Every row comes from one small tree of marks. The marks that hang from a mark follow it in brackets, in alphabetical order. Every link used is in the known rows. Which tree was each row made from?
Known rows:
gedibe[nele]: [-.01 .17 -.05 -.07 .12 -.14 .07 -.18 .03 -.17 .09 .04 -.03 .07 -.04 .03 -.16 -.19 .15 .16 .00 .10 -.07 -.06 .15 -.02 -.14 -.04 -.03 -.06 -.03 .15 .09 -.06 .14 .05 .05 .01 -.02 .27 .14 -.10 .08 -.08 -.05 .17 .05 -.05 .01 .00 .08]
nele[bunez[kevab[rizon]] gedibe vavazo]: [.12 .18 .16 -.06 -.13 -.31 -.19 .14 .11 -.45 .37 -.27 .21 -.20 .11 .04 -.14 -.13 .13 .04 .23 -.71 -.11 .00 -.20 .00 .09 .10 .14 -.15 -.02 .17 .40 -.49 .03 -.05 -.20 -.03 .24 .01 .09 -.05 .05 -.06 -.23 .56 -.08 .42 .19 .33 .30]
kevab[rizon[nele[gedibe]]]: [.07 .18 -.14 .05 -.01 -.07 .03 .11 .29 -.35 .16 -.03 .12 -.10 .12 .12 -.11 -.05 .25 .06 .12 -.15 -.02 -.16 -.13 .03 -.03 .23 .11 -.09 -.07 .18 .08 -.05 .13 -.13 .01 .12 -.03 .14 .17 -.04 .12 .04 -.07 .40 -.17 .36 .15 -.08 -.04]
kevab[rizon[gedibe nele[bunez]] vavazo]: [.05 .16 -.03 .08 .05 -.06 -.09 -.07 .00 -.39 .04 -.19 .19 -.23 -.07 -.15 -.19 -.04 .36 .17 .04 -.11 -.06 -.25 -.16 -.07 -.12 .00 .13 -.21 -.09 .02 .09 -.12 .23 -.15 .03 .04 .09 .19 -.04 .19 -.18 .08 -.09 .23 -.14 .38 .04 .03 .26]
rizon[nele[bunez gedibe]]: [.07 .16 .16 -.12 .16 -.10 -.02 .08 .26 -.34 .25 -.14 .10 -.12 .02 .19 .05 .15 .26 .01 .23 -.14 -.12 -.13 -.15 -.06 -.09 .00 .05 -.16 .18 .22 .17 -.16 -.05 -.03 -.13 -.02 .05 .06 .12 -.04 -.02 -.01 -.05 .16 -.04 .37 .27 .04 -.15]
bunez[kevab[vavazo]]: [-.20 .00 .11 -.12 .03 -.05 .09 .10 .03 -.25 .18 -.07 .07 -.22 -.20 -.07 -.45 -.27 .16 .09 -.07 .00 -.12 -.27 .06 -.17 -.01 .00 .15 -.20 .00 -.06 .09 .01 -.01 -.13 -.04 -.01 .06 .21 -.24 .05 .06 .03 -.04 .02 .03 .02 .11 .27 .29]
gedibe[nele[rizon[kevab]]]: [.02 .22 -.14 -.15 -.04 -.27 -.20 -.31 -.05 -.16 .00 .11 -.04 -.02 -.13 .01 -.29 -.03 .20 .02 .03 .17 -.19 -.10 .21 -.04 -.22 .03 -.01 -.12 -.04 .25 .16 .00 .15 .06 -.13 .08 -.09 .34 .40 .00 .08 -.12 -.24 .33 .12 -.01 .05 .06 .10]
rizon[gedibe[nele[bunez[kevab] vavazo]]]: [.04 .25 .16 -.06 .03 -.48 -.19 -.20 -.04 -.22 .37 -.16 -.09 -.23 -.17 .06 -.15 -.12 .16 .12 .11 -.45 -.18 .00 .02 -.06 -.17 -.24 .05 .08 .02 .18 .40 -.42 -.02 .11 -.12 -.13 .22 .17 -.06 -.06 .07 -.11 -.15 .45 .05 .13 -.05 .18 .44]
vavazo[nele[bunez[kevab[rizon]] gedibe]]: [.14 .13 .00 -.17 -.21 -.31 -.15 .02 -.13 -.43 .29 -.27 .22 -.30 .22 .12 -.19 -.08 .08 .14 .05 -.55 -.26 -.10 -.25 -.02 -.09 -.04 .15 -.24 .14 .15 .32 -.23 -.20 .03 -.27 -.05 .03 -.12 .04 .05 .05 -.12 -.26 .27 -.08 .54 .12 .26 .17]
vavazo[nele[bunez gedibe rizon[kevab]]]: [.12 .07 .07 -.32 -.11 -.27 -.38 -.21 -.15 -.21 .09 -.07 .14 -.30 .01 .07 -.07 .20 .07 -.13 .12 -.12 -.39 -.08 -.21 -.09 -.22 -.04 -.05 -.22 .21 .35 .33 .00 -.18 .09 -.35 .01 -.06 .05 .29 .19 -.01 -.22 -.34 .24 .12 .47 .18 .17 -.11]
vavazo[nele[bunez rizon[gedibe]]]: [.16 .09 .11 -.29 -.13 -.03 -.27 -.32 -.21 -.09 -.06 -.06 .17 -.35 -.04 .02 -.10 -.03 .13 -.02 .19 -.18 -.19 -.07 -.26 -.12 -.13 -.17 -.10 -.14 .07 .35 .21 .14 -.02 .12 -.20 .00 -.01 .10 .04 .28 -.18 -.19 -.29 -.01 .14 .36 -.13 -.01 .06]
rizon[kevab[gedibe] nele[bunez vavazo]]: [-.03 .11 .19 .12 -.14 -.11 -.18 .14 .14 -.16 .26 -.10 .20 -.12 -.12 .04 -.12 -.02 .30 -.24 .12 -.16 -.17 .00 .10 -.04 -.20 .16 .01 .14 -.04 .40 .28 .08 .14 -.10 -.20 .16 .21 .02 .19 .01 -.06 .02 -.12 .47 -.04 .31 .16 .13 .12]
vavazo[nele[bunez[kevab] gedibe rizon]]: [.16 .08 .18 -.37 -.15 -.26 -.25 -.01 -.07 -.34 .22 -.15 .16 -.37 .06 .21 -.21 .11 .05 -.06 .12 -.44 -.32 -.14 -.24 -.03 .03 -.14 .11 -.37 .21 .29 .34 -.14 -.25 .16 -.40 -.06 -.03 -.06 .05 .16 -.07 -.20 -.25 .19 .19 .46 .19 .20 .04]
nele[bunez gedibe vavazo]: [.05 .10 .26 -.17 .13 -.08 -.16 .02 .13 -.24 .24 -.19 .09 -.06 -.01 .01 .04 -.01 .13 -.14 .23 -.33 -.09 .08 -.16 .01 .02 .10 -.06 -.09 .14 .25 .37 -.27 .03 .00 -.06 -.04 .23 .12 .08 .00 -.06 -.11 -.16 .34 .00 .36 .21 .17 -.05]
bunez[nele[rizon[kevab] vavazo]]: [.03 .11 -.05 -.14 -.20 -.34 -.32 -.09 .04 -.13 .14 .11 .06 .01 -.14 -.15 -.30 -.10 .13 -.20 .21 .03 -.07 .10 .10 -.04 -.06 .21 .01 .03 -.03 .42 .37 -.20 .36 -.05 -.15 .16 -.04 .35 .38 .12 .09 -.09 -.28 .64 .10 .12 -.03 .24 .43]
nele[bunez]: [-.01 .07 .17 -.18 .03 .11 -.10 -.05 .03 -.22 .03 -.15 .23 -.08 -.01 -.02 -.03 -.11 .17 .10 .20 -.06 -.06 -.10 -.07 -.07 -.06 -.01 -.01 -.13 .06 .21 .17 -.16 .09 -.01 -.06 .00 .10 .08 .10 -.02 -.01 -.02 -.12 -.01 .05 .10 .13 .11 -.03]
nele[rizon[gedibe kevab] vavazo]: [-.03 .08 .06 -.09 -.11 -.18 -.37 -.23 .00 -.07 .05 .05 .02 -.38 -.28 -.03 -.23 -.15 .10 -.14 .20 .02 -.10 .00 -.09 -.10 -.13 .16 -.10 .20 -.09 .36 .29 .10 .27 -.07 -.05 .08 .10 .41 .21 .05 .06 -.14 -.34 .50 .08 .17 -.21 .08 .23]
rizon[kevab[vavazo] nele[bunez gedibe]]: [-.11 .08 .12 -.09 .21 -.31 -.10 -.01 .12 -.38 .19 -.19 .00 -.21 -.16 -.02 -.09 .22 .31 .00 .01 .09 -.25 -.23 -.07 -.14 -.22 .05 .08 -.26 .22 .08 .19 -.15 -.01 -.12 -.17 -.01 .06 .12 .06 .07 -.01 .04 -.11 .23 -.03 .35 .38 .19 .00]
vavazo[nele[gedibe rizon[kevab]]]: [.03 .02 -.02 -.29 -.10 -.27 -.27 -.20 -.07 -.11 .06 .02 .01 -.30 -.02 .07 -.22 .01 .02 -.16 .04 .02 -.29 -.02 -.14 -.07 -.23 .09 -.06 -.10 .12 .37 .26 .23 -.05 .06 -.24 .04 -.13 .20 .27 .14 .07 -.22 -.34 .24 .09 .39 .04 .09 -.09]
kevab[vavazo]: [-.19 .00 .10 -.12 .15 .12 .07 -.03 .00 -.16 .05 -.07 .09 -.07 -.13 -.22 -.31 -.27 .15 .07 -.04 .16 -.03 -.20 .06 -.13 -.04 .10 .02 -.20 .01 -.02 .04 .07 .09 -.13 .12 .07 .03 .28 -.09 .15 -.03 -.02 -.07 -.07 -.04 .02 .08 .08 .11]
bunez[kevab[rizon vavazo] nele]: [-.03 .18 -.18 .01 -.13 -.31 -.02 .10 -.01 -.47 .22 -.14 .12 -.05 .00 -.24 -.52 -.29 .19 .23 -.09 -.16 -.04 -.22 .03 -.02 .01 .08 .33 -.31 -.18 -.01 .21 -.35 .20 -.17 -.08 .07 -.06 .16 .01 .04 .11 .07 -.11 .38 -.05 .14 .08 .38 .69]
rizon[gedibe]: [-.09 .10 .01 -.08 .06 .00 -.04 -.16 .06 -.09 .01 .00 .05 -.30 -.17 .00 -.18 -.24 .11 .22 .12 .09 -.04 -.09 -.11 -.14 -.13 .02 -.06 .15 -.11 .17 .15 .10 .14 -.06 .07 -.01 .08 .26 .04 -.04 .10 -.12 -.11 -.05 .00 .12 -.17 .01 .12]

Write each row's tree:
[-.28 -.07 .03 .00 -.10 -.07 -.07 -.04 -.26 -.05 .06 -.08 .08 -.27 -.13 -.14 -.47 -.28 .07 -.13 -.40 .12 -.32 -.08 .06 -.09 -.30 .14 .04 -.08 -.09 .13 .17 .48 -.04 -.07 -.15 .06 -.02 .10 .03 .24 -.01 -.05 -.25 .10 .02 .26 .01 .15 .16] -> rizon[kevab[gedibe vavazo[nele]]]
[.11 .01 .03 -.27 -.03 -.07 -.16 -.06 -.01 -.11 .04 -.01 .12 -.21 .07 .12 -.24 .00 .02 -.20 .12 -.15 -.20 -.05 -.16 -.05 -.01 .04 -.01 -.28 .15 .27 .16 .22 -.17 .10 -.17 .05 -.11 .14 .13 .21 -.09 -.24 -.24 .04 .04 .37 .00 -.01 -.17] -> vavazo[nele[gedibe rizon]]
[.11 .22 -.15 -.08 -.05 -.17 -.23 -.16 .10 -.13 .04 .16 .01 -.17 -.12 -.04 -.27 -.07 .15 .15 .20 .10 -.01 -.10 -.08 -.07 -.06 -.03 .10 -.08 -.10 .33 .33 -.12 .27 .04 -.14 .04 -.10 .31 .30 .03 .03 -.16 -.19 .13 .10 .11 -.20 .08 .35] -> bunez[nele[rizon[gedibe]]]
[.04 .20 -.01 -.18 .02 -.38 -.12 .11 .19 -.39 .29 .00 -.04 -.20 -.11 -.03 -.51 .09 .19 .05 .06 -.18 -.14 -.23 -.05 -.03 .09 .01 .30 -.53 .06 .08 .33 -.35 -.01 .01 -.22 .01 -.15 .15 .08 .09 .00 -.09 -.18 .25 .09 .19 .23 .45 .43] -> bunez[kevab[vavazo] nele[gedibe rizon]]
[-.02 .07 .15 -.01 .11 -.11 -.03 .21 .33 -.13 .30 -.06 .01 -.05 -.05 .07 -.07 -.07 .22 -.21 .23 -.16 .00 .01 -.05 -.05 .05 .25 -.03 .05 .10 .26 .14 -.01 .07 -.09 .08 .07 .07 .22 -.03 -.03 .06 -.05 -.04 .46 -.08 .35 .12 -.05 -.02] -> rizon[nele[gedibe vavazo]]
[-.23 .19 -.10 .03 .19 -.45 -.12 -.40 -.13 -.18 .08 .03 -.24 -.26 -.32 -.17 -.31 -.11 .14 .27 -.23 .28 -.26 -.13 .09 -.14 -.37 -.07 .00 .02 -.06 .00 .19 -.01 .06 -.04 .02 -.07 .02 .37 .07 .01 .11 -.05 -.17 .23 .09 .06 -.07 .13 .34] -> rizon[gedibe[nele] kevab[vavazo]]
[.17 .30 -.07 .05 .02 -.31 -.22 -.29 -.10 -.30 .19 -.14 .06 -.08 .01 -.08 -.10 -.18 .20 .17 .11 -.40 -.10 .06 -.02 .03 -.11 -.01 .00 .01 -.12 .17 .29 -.37 .20 .05 .01 .02 .19 .23 .16 -.03 -.04 -.06 -.24 .64 -.09 .28 -.10 .10 .27] -> kevab[rizon[gedibe[nele[bunez vavazo]]]]
[-.01 .18 .10 .04 -.16 .03 -.09 .19 -.02 -.49 .22 -.26 .31 -.22 .01 -.09 -.50 -.19 .23 .14 -.16 -.45 -.17 -.23 -.05 .08 .00 .00 .30 -.40 -.24 .00 .27 -.17 .01 -.13 -.26 .09 .20 -.10 .01 .08 -.16 .06 -.19 .19 -.06 .22 .25 .38 .33] -> nele[bunez[kevab[gedibe rizon vavazo]]]
[.03 .29 -.04 -.11 .14 -.28 -.13 -.37 -.07 -.26 .10 -.06 -.06 -.10 -.12 .04 .00 -.06 .16 .30 .05 -.09 -.16 -.06 -.03 -.07 -.23 -.27 -.02 -.04 .00 .16 .24 -.22 .08 .14 -.06 -.10 .12 .17 .16 -.08 -.03 -.11 -.16 .16 .07 .13 -.02 .05 .07] -> rizon[gedibe[nele[bunez]]]
[-.15 .10 .13 .02 .13 -.27 -.14 -.18 -.02 -.28 .07 -.12 .00 -.34 -.29 -.12 -.10 .05 .32 .17 .01 .21 -.21 -.28 -.07 -.24 -.31 -.06 .05 .03 .07 .12 .16 -.01 .05 -.13 -.09 -.07 .08 .23 -.02 .09 .00 .03 -.11 .20 .03 .28 .12 .08 .25] -> rizon[gedibe kevab[vavazo] nele[bunez]]
[.13 .20 .09 -.19 -.03 -.37 -.34 -.27 -.09 -.22 .16 -.05 .03 .01 -.11 -.04 -.13 .06 .22 -.16 .20 -.17 -.23 .00 .14 -.04 -.15 -.02 -.04 -.14 .08 .37 .26 -.26 .16 .10 -.21 .07 .14 .27 .36 .12 -.16 -.08 -.28 .60 .15 .14 .11 .20 .19] -> gedibe[nele[bunez rizon[kevab] vavazo]]
[.02 .16 .19 -.19 .02 -.24 -.06 .09 .15 -.38 .33 -.16 .07 -.28 -.01 .17 -.11 .06 .12 .16 .16 -.31 -.23 -.14 -.13 -.02 -.01 -.09 .15 -.20 .13 .11 .34 -.27 -.16 .05 -.24 -.11 .17 -.06 .06 -.16 .14 -.15 -.15 .13 .03 .31 .29 .31 .05] -> nele[bunez[kevab] gedibe]
[-.04 .01 -.02 -.14 .02 -.06 -.15 -.20 -.23 -.03 -.08 -.02 .06 -.41 -.18 -.13 -.37 -.14 .14 -.05 -.06 .04 -.16 -.15 -.17 -.16 -.05 -.10 -.05 -.20 .03 .16 .10 .27 .02 -.01 -.06 .00 -.07 .32 -.14 .40 -.18 -.16 -.23 .04 .05 .25 -.22 -.05 .12] -> kevab[vavazo[nele[rizon[gedibe]]]]
[-.14 .19 -.10 -.01 .05 -.51 -.21 -.34 -.09 -.08 .22 .04 -.24 -.16 -.28 -.09 -.14 -.17 .12 .06 -.03 .08 -.18 .07 .12 -.10 -.31 .03 -.11 .35 -.07 .20 .30 -.06 .20 .03 .04 -.07 .12 .38 .12 -.13 .21 -.13 -.27 .62 .03 .11 -.22 .10 .32] -> rizon[gedibe[nele[vavazo]] kevab]
[.04 .16 .02 .23 -.35 -.02 -.04 .37 .22 -.28 .36 -.08 .22 -.17 .02 .06 -.48 -.27 .24 -.17 .01 -.49 -.02 -.01 .10 .10 .04 .22 .22 .01 -.30 .29 .19 .08 .15 -.17 -.07 .20 .17 .05 .05 -.04 .00 .08 -.11 .62 -.14 .26 .07 .10 .36] -> bunez[kevab[gedibe rizon[nele[vavazo]]]]
[.03 .03 .14 -.27 .05 -.14 -.15 -.08 -.12 -.19 .15 -.20 .12 -.18 .10 .10 .01 .02 .06 -.03 .07 -.24 -.26 .01 -.24 -.05 -.13 -.06 -.03 -.18 .22 .19 .26 -.03 -.17 .06 -.18 -.09 -.03 -.05 .01 .13 .01 -.18 -.21 .00 -.01 .45 .09 .11 -.13] -> vavazo[nele[bunez gedibe]]
[-.03 .11 .12 -.10 -.03 .02 -.27 -.05 -.05 -.21 .04 -.06 .19 -.23 -.21 -.10 -.41 .03 .22 -.13 -.05 -.01 -.26 -.20 .03 .00 -.13 .07 .09 -.42 -.13 .18 .31 .09 .02 -.06 -.31 .12 .10 .06 .34 .19 -.21 -.04 -.31 .05 .10 .15 .29 .29 .11] -> nele[bunez rizon[kevab[gedibe vavazo]]]
[-.03 .00 .07 -.08 -.12 .22 -.10 .07 -.17 .00 -.01 -.04 .20 -.21 -.10 -.12 -.58 -.19 .14 -.31 -.26 -.09 -.19 -.13 .04 .02 -.02 .02 .06 -.43 -.08 .21 .14 .53 -.08 .00 -.19 .19 -.03 .12 .02 .43 -.28 -.08 -.25 -.07 .04 .22 .01 .05 .04] -> kevab[gedibe vavazo[nele[rizon]]]
[-.04 .09 .10 -.17 .06 -.24 -.33 -.32 -.14 -.27 -.02 -.05 .08 -.40 -.31 -.14 -.24 .08 .21 .13 .10 .10 -.21 -.24 -.09 -.18 -.17 -.12 .02 -.26 .03 .14 .29 -.13 .09 -.04 -.20 -.01 .09 .27 .16 .24 -.18 -.09 -.32 .13 .14 .20 .08 .23 .18] -> nele[bunez rizon[gedibe kevab[vavazo]]]
[.10 .21 -.01 -.01 .12 -.10 -.07 .10 .09 -.53 .20 -.24 .17 -.08 .06 -.05 -.12 .08 .35 .07 .10 -.20 -.11 -.24 -.14 .01 .00 .08 .15 -.44 .05 .04 .05 -.27 .02 -.13 -.03 .09 .03 .08 .01 .16 -.17 .05 -.06 .26 -.17 .44 .35 .10 .04] -> kevab[rizon[nele[bunez gedibe]] vavazo]
[-.11 .11 .20 .00 .06 -.29 -.01 .03 .07 -.35 .23 -.16 .04 -.43 -.25 .01 -.25 .06 .30 .20 .08 -.13 -.15 -.32 -.09 -.21 -.11 -.22 .18 -.14 .05 .04 .18 -.12 -.01 -.08 -.12 -.12 .13 .11 -.20 .10 -.05 .07 .00 .11 .04 .27 .12 .17 .41] -> rizon[gedibe nele[bunez[kevab[vavazo]]]]
[-.06 .10 -.10 .10 -.08 .20 -.04 .08 -.01 -.26 .02 -.07 .27 -.08 .00 -.20 -.51 -.33 .19 .01 -.20 -.11 -.04 -.13 .07 .08 -.03 .23 .19 -.30 -.35 -.04 .09 .18 .16 -.21 -.01 .21 .10 .09 .10 .10 -.15 .04 -.17 .10 -.14 .12 .10 .13 .08] -> kevab[gedibe rizon vavazo]
[-.03 .11 .22 .04 -.03 .00 .07 .28 .12 -.34 .24 -.18 .20 -.25 -.15 .06 -.39 -.02 .32 .00 -.10 -.26 -.18 -.29 .07 -.06 -.03 -.09 .26 -.36 -.04 .10 .16 .00 -.11 -.08 -.27 .03 .14 -.06 -.12 .10 -.17 .13 -.03 .02 .01 .20 .31 .26 .26] -> rizon[nele[bunez[kevab[gedibe vavazo]]]]
[.04 .13 .05 .16 -.04 .13 -.07 .17 .05 -.37 .11 -.15 .32 -.03 .03 -.11 -.34 -.07 .40 .00 -.09 -.26 -.10 -.22 .02 .05 -.02 .12 .20 -.44 -.18 .10 .10 .01 .13 -.16 -.14 .22 .11 -.03 .10 .16 -.29 .13 -.06 .22 -.15 .29 .27 .07 .15] -> kevab[gedibe rizon[nele[bunez]] vavazo]
[-.28 .03 -.03 -.05 .13 -.22 -.13 -.23 -.10 -.15 .06 .00 -.05 -.35 -.36 -.23 -.27 -.19 .11 .21 -.13 .30 -.17 -.17 -.01 -.23 -.30 .06 .01 .06 -.06 -.01 .17 .13 .10 -.16 .03 -.05 .09 .34 .02 .02 .15 -.05 -.20 .10 .02 .09 -.07 .16 .28] -> rizon[gedibe kevab[vavazo]]
[-.18 -.04 .07 -.03 -.03 .10 .05 .10 -.22 -.01 .03 -.10 .14 -.18 -.06 -.15 -.44 -.31 .09 -.18 -.30 -.06 -.20 -.03 .01 -.06 -.10 .09 .05 -.24 -.10 .12 .10 .48 -.06 -.03 -.09 .13 .02 .05 -.14 .29 -.17 -.08 -.15 -.12 .00 .22 -.03 .07 .04] -> kevab[gedibe vavazo[nele]]
[.18 .22 -.03 -.01 .00 -.10 -.12 .07 .25 -.46 .19 -.15 .23 -.07 .14 .12 .04 .09 .33 .09 .20 -.26 -.07 -.17 -.16 .02 -.04 .14 .11 -.18 -.01 .19 .13 -.31 .10 -.09 -.10 .05 .03 .01 .22 .00 -.04 .01 -.10 .33 -.15 .45 .27 .06 -.07] -> kevab[rizon[nele[bunez gedibe]]]
[.01 .15 .01 -.07 .08 -.32 -.13 .08 .18 -.21 .30 -.01 -.01 .13 .00 -.05 -.13 -.12 .09 -.12 .17 -.16 -.01 .18 -.08 .03 .03 .26 .06 .02 .10 .29 .37 -.24 .14 .01 -.03 .04 .03 .21 .14 -.04 .13 -.14 -.14 .45 -.05 .29 .03 .20 .28] -> bunez[nele[gedibe vavazo]]
[-.02 -.04 -.03 -.26 -.21 -.14 -.25 -.21 -.20 .01 -.03 .04 .15 -.26 -.07 -.02 -.27 -.12 .06 -.15 .06 .11 -.26 -.09 -.04 -.17 -.22 .06 -.06 -.06 .05 .39 .14 .33 .05 -.03 -.16 .06 -.13 .25 .20 .19 .06 -.20 -.31 .18 .09 .20 -.08 .06 .03] -> vavazo[nele[rizon[kevab]]]
[.18 .18 .10 .02 -.03 -.16 -.12 .16 .20 -.40 .30 -.19 .22 -.05 .11 .03 .01 .08 .31 -.12 .28 -.44 -.07 .02 -.15 .06 .05 .23 .04 -.13 .02 .28 .22 -.33 .12 -.09 -.02 .10 .14 .09 .10 .08 -.07 .00 -.15 .62 -.17 .49 .26 .02 .05] -> kevab[rizon[nele[bunez gedibe vavazo]]]
[-.22 -.06 .01 -.21 .11 -.32 -.13 -.16 -.16 -.17 .13 -.12 -.05 -.27 -.12 -.12 -.27 -.11 .01 -.07 -.19 .13 -.38 -.05 -.09 -.16 -.29 .09 .00 -.11 .17 .07 .17 .24 -.12 -.09 -.06 -.10 -.06 .17 -.09 .15 .11 -.13 -.23 .15 .00 .37 .10 .16 .09] -> rizon[kevab[vavazo[nele[gedibe]]]]
